In the rows, zero is written as 128.
Known rows, with every step that occurs:
duno -> kegap -> muvuk: [103 129  95 127 147  95  91 163 106 140  84 163 106  71 129 177 105  91
 103 105  75  76 194  95 158  83 201  99 166 141  29 118 132 119 158  63
 161 158 152 119 119 100 105 100 130  60  83 134 125 163 141 121 112 104
 164 145 151 175  94 123 128 112  93]
taner -> dugek -> kugi: [119 137 191 112 128  93 219 128 134 163 134 136 118 125 100 151 146 143
 117  93 117 134 190 119 150 161 140 115 136 130 111  97 181 139  79 111
 191 133 111 165 155 101 179 126 172 149 101  93 123 176 147 118 148 180
 123 130 131 143 124 124 108 108 130]
duno -> dugek -> taner: [ 81 105 167 119 103  88 133 152 125  89 145 104 110 103 104 124 107  49
 112 129 174  94 197 108 144 118 179 124 116 139 106  89 159 154 123 107
 129 120 142 159 159 119 112 163 101  91  88 136  87 168 135 149 129 124
 175 146 139 179 123 109 122 125 109]
kegap -> duno -> dugek -> taner: [ 99 118 127 137 136  91 103 125 124  90 108 124 126 131 131 134 102  55
 151 108 138 112 169  92 168 139 169 133  87 118 106 122 148 116 110  73
 165 174 140 130 140 120 148 115 118 130  87 166  89 124 113 153  97 139
 182 161 156 132 139 146 153 127  94]
taner -> dugek: [115 123 155 117 152  89 208 135 104 155 128 121 110 104  99 142 136 170
 121  90 130 132 179 109 169 149 141 124 125 138 130 116 151 100  78 109
 179 141 120 167 150 117 167 155 161 136  88 132 138 185 156  98 163 162
 114 152 138 144 125 136 100 110 121]
taner -> duno: [126 118 149 146 116 105 165 119 103 150 131 172  52  92 117 179 121 162
 156 121 145 128 184 115 181 121 183 159  80 135 139 128 170  92 125 100
 151 209 204 145 131  89 131 157 155 142 119 131 118 114 167  71 129 136
 100  88 169 139 152 123 117  66 101]
kegap -> duno -> taner -> kugi -> zivap: [124 144  95 105 140 124  85 111 137 108  85 148 147 137 138 117 124 112
 167 108 118 154 144 103 172 143 139 118  97 139 145 169 164  99 135  62
 195 186 158 126  72 141 160 119 129 174  96 181 100 104 112 173  99 126
 160 127 180 104 149 144 162  88 102]
dugek -> zivap -> kugi -> muvuk: [104 150 175  86  97 160  92 168 126 109 139 148 121 126  91 194  89 132
  90 127 127 130 138 135 145 115 106  69 169  93  63 137 195 169 167 144
 144 155 159 152 141 105 145 125 163  56 148 170 121 117 128 165 121 170
 156 132  95 149 114 157  96 141  94]
taner -> kugi: [112 143 153 106 134 120 165 130 132 157 106 155 101 116 125 115 114 161
 132  94 127 140 143 111 192 151 193 145 129 155 101 135 202 116 120 102
 207 187 161 184  97 112 152 145 159 128 111 157 104 134 147 152 123 167
 147 111 173 156 130 151 125  39 108]
dugek -> kugi -> taner -> duno: [134 137 200 117  79 119 145 130 151 148 151 150 110 135 150 154 140 123
 126 145 143 128 171 144 147 131 187 130 117 130 114 113 201 157 154 114
 171 137 174 122 148  84 155 115 161 153 130 101 119 119 132 107  97 169
 129  81 144 156 139  90 149 110  97]
dugek -> zivap -> duno: [104 133 146 120 130 129  97 137  88  93 141 138  90 100  71 179 108  89
 124 119 140  90 125 135 171  77 110  86 125  82  65 129 175 158 162 121
 146 184 134 147 143  84 144 118 153 103 131 169 123 130 156 101 125 170
 142 124 100 139 132 137 105 118 114]
dugek -> taner: [103 106 147 103 113 103  92 146 116 116 140 123 120 107 110 170 127  93
 119 137 162 149 179 138 182 109 179 150 112 152 174 128 172 126 113 128
 129 116 164 117 138 120 123 112 136 136 105 175 103 166 134 146 137 138
 153 139 140 177 118  65 138 137 101]
kugi -> muvuk -> kegap: [129 139  95 119 109 117 122 149 126 138  68 132  78  79 168 178  83 196
  93 123 115 142 127  98 156 152 165 139 146 135 122 127 145 130 112 100
 159 131 121  99 150 113 143 112 146 109 100 195 161 160  89 158 159 113
 154 142 118 143 115 117 134 135  94]
dugek -> kugi -> taner: [124 137 184 103  84 119 131 149 151 146 144 139 128 134 148 148 132 104
 107 143 135 126 155 155 156 130 177 120 135 126 106 108 198 162 150 113
 183 111 158 128 151  88 163 107 156 138 114 127 125 136 122 135 100 173
 145 101 137 162 118  87 146 124  91]
muvuk -> kegap -> duno -> taner: [120 146  59 120 120  75  82 135 117 123  68 141 102  94 145 165 142 131
 147 105 103 126 132 112 164 125 151 150 115 152  79 172 119  83 118  62
 192 180 151 113 149 122 140 120 104 130  75 198 137 148  91 161 139 110
 150 187 166 101 138 116 165 124  59]
dugek -> taner -> duno -> kegap -> muvuk: [117 110 152 119 119  97  86 128 124 114 137 137 103 102 112 195 143 101
 138 136 151 125 221 102 152 105 213 147 108 168 143 137 151 127 140 110
 104 150 178  98 126 116  95 101 132 133 130 118  99 148 149 103 126 107
 145 118 156 181 142  75 147 133 109]
kugi -> muvuk: [124 129 119 122 119 147 137 150 124 132  78 140  92  95 158 168  66 168
  96 130 127 152 139 106 176 146 162 124 137 116 169 102 165 137 120 107
 152 127 135 115 128 110 155 114 155 113 105 185 139 146 112 145 146 126
 152 105 123 150 107 126 118 120 111]
dugek -> kugi -> taner -> duno -> kegap: [140 136 187 117  86 118 132 139 157 145 150 160 110 133 150 164 136 113
 126 143 131 115 180 138 137 123 194 125 136 132  92 108 190 157 165 113
 163 137 177 118 148  79 143 101 155 147 138  94 131 120 135 101  99 159
 133  85 145 165 137  87 145 108  98]
dugek -> taner -> duno -> kegap: [125 105 148 121 117  99  94 133 124 114 149 150  93 105 111 197 135 104
 144 135 159 128 214 113 153 101 205 161 110 167 154 131 157 119 136 122
  99 152 193 106 132 106  97 101 139 145 141 127 111 140 153  99 135 116
 137 118 155 181 149  67 133 120 113]
kugi -> taner -> dugek: [130 124 156 101 129 110 149 151 112 139 147  78 143 120 146 117 153 173
 118 137 164 130 149 122 155 131 171 125 123 149 144 143 142 111 133 126
 166  99 129 126 152 136 160 160 155 148 104 150 162 177 139  72 147 164
 123 139 136 167 134 118 129 155  89]
kugi -> zivap -> dugek: [107 115 164 119 103  84 135 136 115 141 134 148 135  75 132 114  82 168
 100 119 135 142 133 118 156 118 120 101 126  96 111 119 166 130 119 116
 160 110 133 128 125 132 103 203 151 161 116 168 169 154 143 164 109 132
 139 151 115 161 124 109  96 116 147]
dugek -> torok: [ 99  98 100 134 145  91 157 136  85 159 164 150 110  82 160 179 103  81
 113 105 122 134 157 165 191  74 157 136 103 126 134 139 194 129 112 101
 135 119 172 141 107  98 161 138 146 130  69 137 109 142 177 146 110 119
 112 115 153 178 111 118  90 107  45]
taner -> kugi -> muvuk -> kegap -> duno: [134 164 124 111 130 130 144 119 153 143  62 141 100 121 165 126  98 201
 132  94 111 153 121  75 169 187 193 150 138 153 101 150 182 127 112  91
 201 184 119 141 102 128 159 109 157 142 124 177 131 130 100 173 132 147
 174 123 156 136 139 166 150  72 109]
zivap -> duno: [114 124 138 164 163 112 157 122  92 124  92 124  74  96 107 149 128  94
 127  92 139 129 130 132 215  81 138 103  91  99 104 110 164 119 146 103
 141 191 148 146 130  89 132 129 111 135 112 149 128 156 155 105 139 155
 124 130 135 132 139 139 102  82 126]
zivap -> dugek -> taner -> kugi -> muvuk -> kegap: [115 144 201 129 110 105 160 153 148 111  81 122 142 123 151 125 128 117
 115  96 137 179 122  98 171 152 208 143 142 139 117 123 154 137 120 131
 159  88 136 138 166 138 119 163 107 151 157 132 138 162 121 169 139 150
 165 192 149 155 121 115 127 140 132]
duno -> taner -> kugi -> muvuk: [125 154 118  88 116 163 126 143 151 102  74 129 135 125 132 124 132 122
 130 127 136 172 152 118 168 138 157 112 137 167 178 138 175 136 162  97
 167 129 165 151  80 143 151 146 108 136 109 153  95 137 128 170 146 107
 152  96 179 132 127 117 137  85 110]
dugek -> duno -> taner -> kugi: [106 155 138 145 134 154 109 153 145  95 139 149  90 112 112 115 151  96
 123 140 133 166 142 130 153 101 140 124  99 146  80 163 179  99 152 109
 130 148 221 132  57  79 162 170 127 124 105 131  76 110 130 129 123 119
 124 125 165  92 143 102 131  56 108]
dugek -> zivap -> duno -> taner -> kugi: [109 147 146 101 127 148  92 133 107  74 133 130 111 116  68 158 130  78
 137 122 146 108 126 134 164  83 108  76 128 103  86 145 177 163 183 116
 148 172 140 153 116 103 147 123 133 115 135 150 105 125 154 115 130 157
 149 118 122 129 140 137 115 107 117]
muvuk -> kegap -> duno -> dugek -> kugi: [110 143 100 133 107  58 113 129 128 130  87 140  87  99 145 150 119 114
 134  95 101  93 144  96 141 144 164 148 121 132  23 139 137 114 103  62
 201 188 126 130 174 105 142 118 114 110  76 167 131 144  87 169 118 132
 169 186 147 116 138 138 160 117  72]
kegap -> muvuk: [ 84 133 135 123 128 105 110 134  96 146  76 121 113  79 127 144 128 118
 104 110 101 112 175 106 190 119 184 101 106 133  85 136 158 127 126  57
 184 156 131 126 125 125 140 145 136  67  54 151  96 167 127 142 101 121
 160 140 155 149  92 137 155 129  80]
zivap -> duno -> dugek: [ 99 124 154 171 150 102 177 123 104 101 101 101  73  97 100 115 114  55
 123  89 154  97 145 113 184  85 142  87  91  91  67  86 157 141 152  96
 132 186 130 167 145  96 121 159  80 106 104 123 111 160 154 106 134 143
 143 139 134 137 143 159  95  87 133]
kegap -> duno -> dugek -> taner -> kugi -> zivap: [103 124 134 125 131  93  99 108 140  93 119 121 136 134 134 107 101  87
 152 106 143 116 166  79 147 155 164 125  92 123  98 137 163 127 112  77
 170 180 125 130 115 137 140 124 130 157  97 166  91 122 113 173  85 139
 192 149 152 140 152 154 157 113 115]

Rows:
[101 149 179 188 139 109 155 178 129 109  99 164 108  91 136 130 120  71
  97 102  91 136 128 100 158  95 187 108 138  99   4 119 134 100 148 108
 137 121 185 127 140  76 126 187 111  98 135  97 132 134 137 118 103 136
 141 201 145 116 106 130 104 111 122]  zivap -> dugek -> duno -> kegap -> muvuk
[ 96 118 164 163 145 103 151 122 113  83 113  84  88 106  99 123 128  39
 124 100 172 108 158 114 177  85 148  94  87 109  95  91 159 154 149 110
 110 164 127 152 147 108 111 141  75 121 115 120 101 168 150 116 137 138
 155 143 129 152 147 136 108 106 139]  zivap -> duno -> dugek -> taner
[114 132 119 170 177 106 119 129 100 119  68 131  85  84 116 162 126  68
 117  84 102  97 157 103 187  64 165  77 122 108  44 110 141 125 173  77
 131 189 136 125 119  92 106  99  95 102 112 118 129 164 154  96 127 126
 147 141 138 150 129 144 111  98 126]  zivap -> duno -> kegap -> muvuk
[112 136 167 148 159 108 194 140 117 135 156 123  88 104  96 135 149 157
 113 107 127 147 163 105 149 136 127 126 103 130  83 134 155  90  78 118
 143 147 146 144 120  87 179 165 170 134  95 114 121 163 147  81 153 157
 104 155 126 114 140 129 100  95 128]  taner -> dugek -> duno
[128 131 165 125 135 122 138 153 121 126 168  83 127 118 140 110 163 169
 113 145 164 133 144 121 142 123 159 125 109 144 109 153 144 102 135 135
 142 100 151 109 133 113 168 170 160 149 110 136 152 161 131  61 138 160
 115 146 129 146 143 113 129 147  94]  kugi -> taner -> dugek -> duno
[108 143 221 148  99  99 201 165 142 138  94 170 127 123 138 136 115  74
 106  94 105 152 134 135 181 131 179 115 144  94  76  79 179 142 126 115
 190 108 159 164 186  90 144 169 120 134 134  96 132 139 137 156 108 180
 142 167 147 135  99 120 107 116 127]  zivap -> dugek -> kugi
[134 118 122 148 128  98 147 134 110 146 131 198  52  84 120 198 109 142
 150 117 123 100 204  99 158  99 197 149 121 142  96 120 149  92 148  96
 135 206 212 137 128  77 104 129 150 122 134 114 132 115 172  61 129 119
 111  97 167 155 151 114 106  60 104]  taner -> duno -> kegap
[119 141  69 133 126  63  99 130 105 144  77 147  84  85 149 169 120 152
 141  97  97 113 127 104 172 136 163 161 115 140  59 165 129  78  97  65
 201 199 140 115 162 109 142 111 131 124  76 207 151 145  93 156 134 131
 151 191 153 112 134 130 160 116  63]  muvuk -> kegap -> duno
[101 126 114 147 141  92 128 129 116 104  99 141 111 120 135 126  90  74
 149  98 121 101 155  90 171 141 161 125  92 105  83 117 148 100 112  61
 188 198 143 146 139 110 158 130 123 116  76 166 100 117 118 147  94 142
 174 156 160 119 134 172 142 102  92]  kegap -> duno -> dugek
[114 111 136 123 166  80 219 125  94 163 165 115 124  98 125 157 139 135
 121  84 125 142 180 128 165 120 141 126 113 137 137 130 168 118  74 109
 152 111 118 155 129 119 179 152 159 152  79 102 129 179 182 109 147 141
 102 141 140 167 127 141  82 124  87]  taner -> dugek -> torok
[112 133 128 120 140 124  84 149  94  87 143 155  88  95  75 192  99  76
 120 118 123  73 137 124 155  64 123  81 151  85  34 123 160 154 179 118
 135 182 140 138 139  75 128  95 151  93 139 152 134 128 161  93 124 158
 150 130 100 152 131 135  98 114 118]  dugek -> zivap -> duno -> kegap
[121 150  94 115 148 128  98 121 136 105  74 152 139 145 138 127 132  95
 173 104 114 154 143 106 186 144 155 129  99 144 145 164 158  89 135  62
 200 193 172 138  91 130 171 113 121 163  94 174  92 107 116 161 106 133
 159 132 195  99 143 148 162  88  89]  kegap -> duno -> taner -> kugi
[109 122 167  93 123 115 107 132 142 123 132 119 129 129 117 140 139 117
 132 121 165 159 173 119 178 141 201 157 119 175 159 140 192 138 116 127
 151 136 155 142 110 130 129 112 143 153 125 160  90 153 136 159 133 149
 162 126 159 180 134  90 147 102 113]  dugek -> taner -> kugi
[106 134  88 129 114  55  94 130 121 116  94 123  94  95 143 152 126 116
 139 101 119  97 147  93 147 136 171 157 112 144  50 154 126 103 100  69
 179 180 127 115 171 121 130 121 109 116  80 184 131 153  89 164 130 122
 173 200 147 127 141 127 163 134  71]  muvuk -> kegap -> duno -> dugek -> taner
[128 152 134  91 108 122 156 140 153 112  94 116 139 123 115 149 165 119
 121 123 124 159 181 124 133 142 121 100 144 160 159 126 151 144 129  98
 164  95 131 134 135 136 161 133 107 143  96 110 115 174 119 149 165 112
 132 129 150 119 128  94 133 137 114]  duno -> taner -> dugek -> kugi -> muvuk -> kegap
[125 155  67 114 122  81  88 127 129 126  65 138 105 104 146 150 144 139
 154  98 105 131 130 102 160 142 160 153 118 159  73 179 134  90 117  61
 203 190 147 121 136 127 143 118 110 137  85 188 131 138  91 166 135 116
 154 182 174 102 144 129 171 105  62]  muvuk -> kegap -> duno -> taner -> kugi
[ 96 111 141 179 161  95 182 115  96 106 124 100  84  93 123 128 115  33
 122  84 149 102 148 126 181  66 136  86  83  92  74  96 168 153 150  97
 112 163 132 159 130  96 132 156  80 119  97 102 105 156 171 115 123 130
 135 134 135 150 143 162  83  95 110]  zivap -> duno -> dugek -> torok
[116 136 193 105 129 128 161 156 136 158 148  93 163 148 139 140 165 137
  96  99 142 160 159 149 157 113 134  80 142 135  92 154 193 128 161 152
 131 116 181 159 135 138 142 175 122 103 128 116 137 158 147 148 129 166
 112 158 140 168 134 166  91 147  65]  zivap -> kugi -> taner -> dugek -> torok
[144 119 138 122 116 116 103 149 118 131 149 132 103 104 159 155 132 159
 139 153 161 102 168 115 149  98 208 141 120 151 117 146 140 100 181 120
 133 145 197 105 136 106 118 140 146 139 137 134 161 127 147  44 121 130
 117 105 157 175 152 101 136 120  78]  kugi -> taner -> duno -> kegap
[109 126 190 134  94 111 160 127 119 108 163 154  69 109  85 164 110 118
 141 122 159  91 196 102 131 118 159 113 103 119  61 118 179 137 155 116
 131 207 195 175 152  95 116 188 135  88 141  98  98 105 166  92 111 140
 127 103 147 144 160 160 104  83 104]  taner -> duno -> dugek -> zivap -> kugi
[112 142 153 150 169 103 169 146 120 131 141 127  96  97 100 142 152 141
 109 103 103 123 185  86 129 125 148 107 126 138  39 134 138  97 103 102
 138 142 138 128 113  91 162 144 161 116  96  92 126 170 147  76 139 137
 122 165 128 128 131 134 105 107 128]  taner -> dugek -> duno -> kegap -> muvuk
[123 146 191 117 112 135 114 155 142 149 118 122 137 137 139 156 157 136
 108 114 134 138 176 127 153 104 169  79 139 140  59 157 179 124 202 129
 129 162 213 139 129 127 104 160 112  76 149 113 130 133 138 124 110 143
 125 140 156 165 140 159 115 133  70]  zivap -> kugi -> taner -> duno -> kegap -> muvuk
[110 158 151  90  99 147  71 156 130 107 122 145 123 129 102 195  96 137
 103 117 112 124 126 121 136 126 106  77 166  95  43 157 182 158 160 130
 156 170 149 139 150 111 146 109 160  68 147 181 134 112 110 177 116 164
 164 154 101 133 125 168 115 150  82]  dugek -> zivap -> kugi -> muvuk -> kegap -> duno
[121 163 141 114 112 145 116 155 159 135  59 127 130 136 148 172 124 143
  97  96 106 182 142 119 154 139 119  83 156 130  90 151 174 127 161 117
 143 155 177 135 134 135 130 134 102  80 130 165 130 137  86 211 139 128
 148 168 141 119 131 168 115 134  82]  zivap -> kugi -> muvuk -> kegap -> duno -> taner
[126 139  98 127 111 113 100 135 140 106  65 115  98 101 173 165  89 159
 111 122 123 140 138  76 139 163 170 140 128 132 121 131 134 138 111  90
 150 135 105  90 150 130 140  95 125 120 106 191 141 152  72 174 143 109
 186 158 120 137 129 129 156 155  97]  kugi -> muvuk -> kegap -> duno -> dugek -> taner
[121 143  99 107 148 120  98 124 120  87  98 136 148 142 111 151 140  92
 165 108 117 139 155 107 165 135 118 107 104 124 143 161 136  97 121  73
 188 170 144 125 119 133 182 114 134 156  92 168 108 119 123 136 119 139
 149 151 160  94 141 144 151 132  95]  kegap -> duno -> taner -> dugek -> zivap
[118 134 146 151 169 103 182 151 122 132 156 140  89 100  99 148 138 143
 110 104 112 125 178  96 133 120 141 120 131 134  51 127 141  90  99 116
 133 147 149 138 116  80 164 143 163 128 107 100 132 163 151  74 154 147
 112 161 126 126 138 126  91  92 132]  taner -> dugek -> duno -> kegap
[133 149  75 121 116 127  97 136 132 115  49 128 101 101 175 171  95 172
 118 123 107 156 127  90 154 155 150 133 133 135 141 145 130 120 123  82
 165 143 122  89 137 126 154  98 127 128  99 200 149 142  76 170 150 103
 165 144 133 117 125 126 152 140  89]  kugi -> muvuk -> kegap -> duno -> taner
[114 149 121  84 120 141 129 142 141 111  90 138 135 123 113 118 148 102
 140 122 140 159 158 132 177 122 157 118 132 171 157 147 176 120 159  91
 179 142 186 168  85 136 146 158 102 136  98 149  87 140 141 159 140 120
 141 108 192 131 128 114 133  74 102]  duno -> taner -> kugi
[126 157 108  87 110 148 116 141 154 106  69 128 130 118 139 126 138 134
 129 125 134 164 146 114 158 142 157 121 143 176 160 149 164 134 155  95
 172 128 160 141  91 145 144 142 101 133 108 155 108 144 115 173 153 102
 153 113 177 126 131 115 144  92 102]  duno -> taner -> kugi -> muvuk -> kegap
[117 136 153  90 120 111 137 110 138 160 133 149 117 103 128  99  98 199
 125 106 138 136 143 104 163 157 155 126 129 146 107 147 211 130 119 105
 194 173 134 162  71 130 127 161 179 161 116 170 125 134 144 171 108 150
 152  95 149 168 144 139 122  46 134]  taner -> kugi -> zivap
[116 134 169 114 156 108 176 122  97 114 149 109 110 113  66 158 143 144
 127  94 138 111 156 107 151 124 107  91 126 107  93 125 155 138 111 125
 161 158  95 161 154 111 168 136 162 132 122 124 140 172 165  77 157 180
 124 146 102 136 139 151  93 131 136]  taner -> dugek -> zivap -> duno
[128 152  95 116 145 144  96 119 142  97  60 144 140 146 150 130 120 110
 165 107 111 165 138  97 180 154 156 124 102 138 157 159 158 101 135  65
 195 185 157 127  86 137 175 106 124 166 100 177  96 104 103 166 109 131
 166 126 184 100 142 152 163  97  97]  kegap -> duno -> taner -> kugi -> muvuk
[137 122 141 125 116 117  97 144 115 129 136 121 113 104 162 150 143 151
 134 150 150 101 177 105 145 100 216 129 114 154 109 150 138 112 185 105
 139 146 183  95 131 116 114 141 140 127 129 128 150 133 143  49 110 122
 129 107 157 176 144 109 150 134  76]  kugi -> taner -> duno -> kegap -> muvuk
[132 151 112 119 142 130 122 118 142 104  76 135 148 149 140 146 135  99
 156 107 108 165 160 103 160 160 129 109 106 128 162 141 148 112 117  70
 186 156 134 114 114 132 189  96 126 172  96 147 106 121 104 152 119 132
 154 137 163  91 139 141 157 129 108]  kegap -> duno -> taner -> dugek -> kugi -> muvuk
[130 155 150 124  89 119 136 131 164 144  83 160  99 123 162 181  99 133
 106 118  91 144 149 114 146 168 158 125 144 116  97 104 188 168 111  89
 189 142 121 109 152  88 171  70 155 137 112 143 127 128  85 181 116 151
 167 117 123 128 118 112 152 120 108]  dugek -> kugi -> muvuk -> kegap -> duno
[116 134 121 147 154 129 134 127 104  97  78 113 101 106 104 142 151  57
 138 106 146 144 136 142 205  70 119  86  92 116 141 123 155 125 172  97
 130 165 162 140 114 110 130 141  73 140 105 138 113 155 152 113 151 125
 122 124 154 114 142 119 111  95 124]  zivap -> duno -> taner
[119 149 174 121 129 113 147 129 155 139 131 164 124 104 135  91 100 171
 117 100 119 142 132  88 144 142 166 119 144 132  53 142 192 126 137 115
 171 153 149 151  73 114 118 175 163 162 150 133 139 127 144 160 100 146
 153 131 145 155 147 141 107  47 150]  taner -> kugi -> zivap -> dugek -> duno -> kegap
[124 143  89 133 114 115 119 137 131 115  59 125  88  93 176 159  75 168
 110 114 111 130 129  76 145 165 162 135 132 123 101 126 135 132 110  79
 167 151 102 101 152 120 150 105 131 112  97 192 151 143  76 165 139 111
 176 154 124 128 126 145 146 139  94]  kugi -> muvuk -> kegap -> duno -> dugek
[125 148  68 118 129  72 103 128 116 125  74 128 110 100 137 158 151 144
 150  97 106 129 141 102 155 136 144 147 118 155  86 173 117  83 103  65
 193 174 136 117 154 131 149 122 111 139  80 182 145 158  93 150 149 116
 144 194 160 100 144 122 161 134  71]  muvuk -> kegap -> duno -> taner -> dugek
[111 161 193 169 123 147 171 170 153  90  92 147 122 120 139 103 129  91
 107 113 123 189 108 108 163 121 165 112 123 113  83 126 155 108 149 125
 140 104 189 140 120 100 149 204 101 135 150 107 118 121 127 141 121 135
 137 174 155  95 122 127 109  98 134]  zivap -> dugek -> duno -> taner -> kugi -> muvuk
[118 149 176  89 126 116 166 143 124 130 137 109 125 121  83 172 139 181
 104  97 123 131 162 105 120 151 103  87 164 124  68 140 163 143 108 139
 162 142 103 159 165 128 160 141 164 101 133 134 148 170 135 131 162 169
 134 167  98 141 133 166  94 152 112]  taner -> dugek -> zivap -> kugi -> muvuk -> kegap
[113 141 185 104 111 138 123 171 138 154 124 113 146 141 136 142 142 131
  93 114 147 154 147 151 174 107 146  85 146 131  88 146 191 121 182 146
 144 135 204 157 141 125 123 172 116  82 132 154 133 145 126 154 121 167
 126 153 145 161 127 152 105 132  67]  zivap -> kugi -> taner
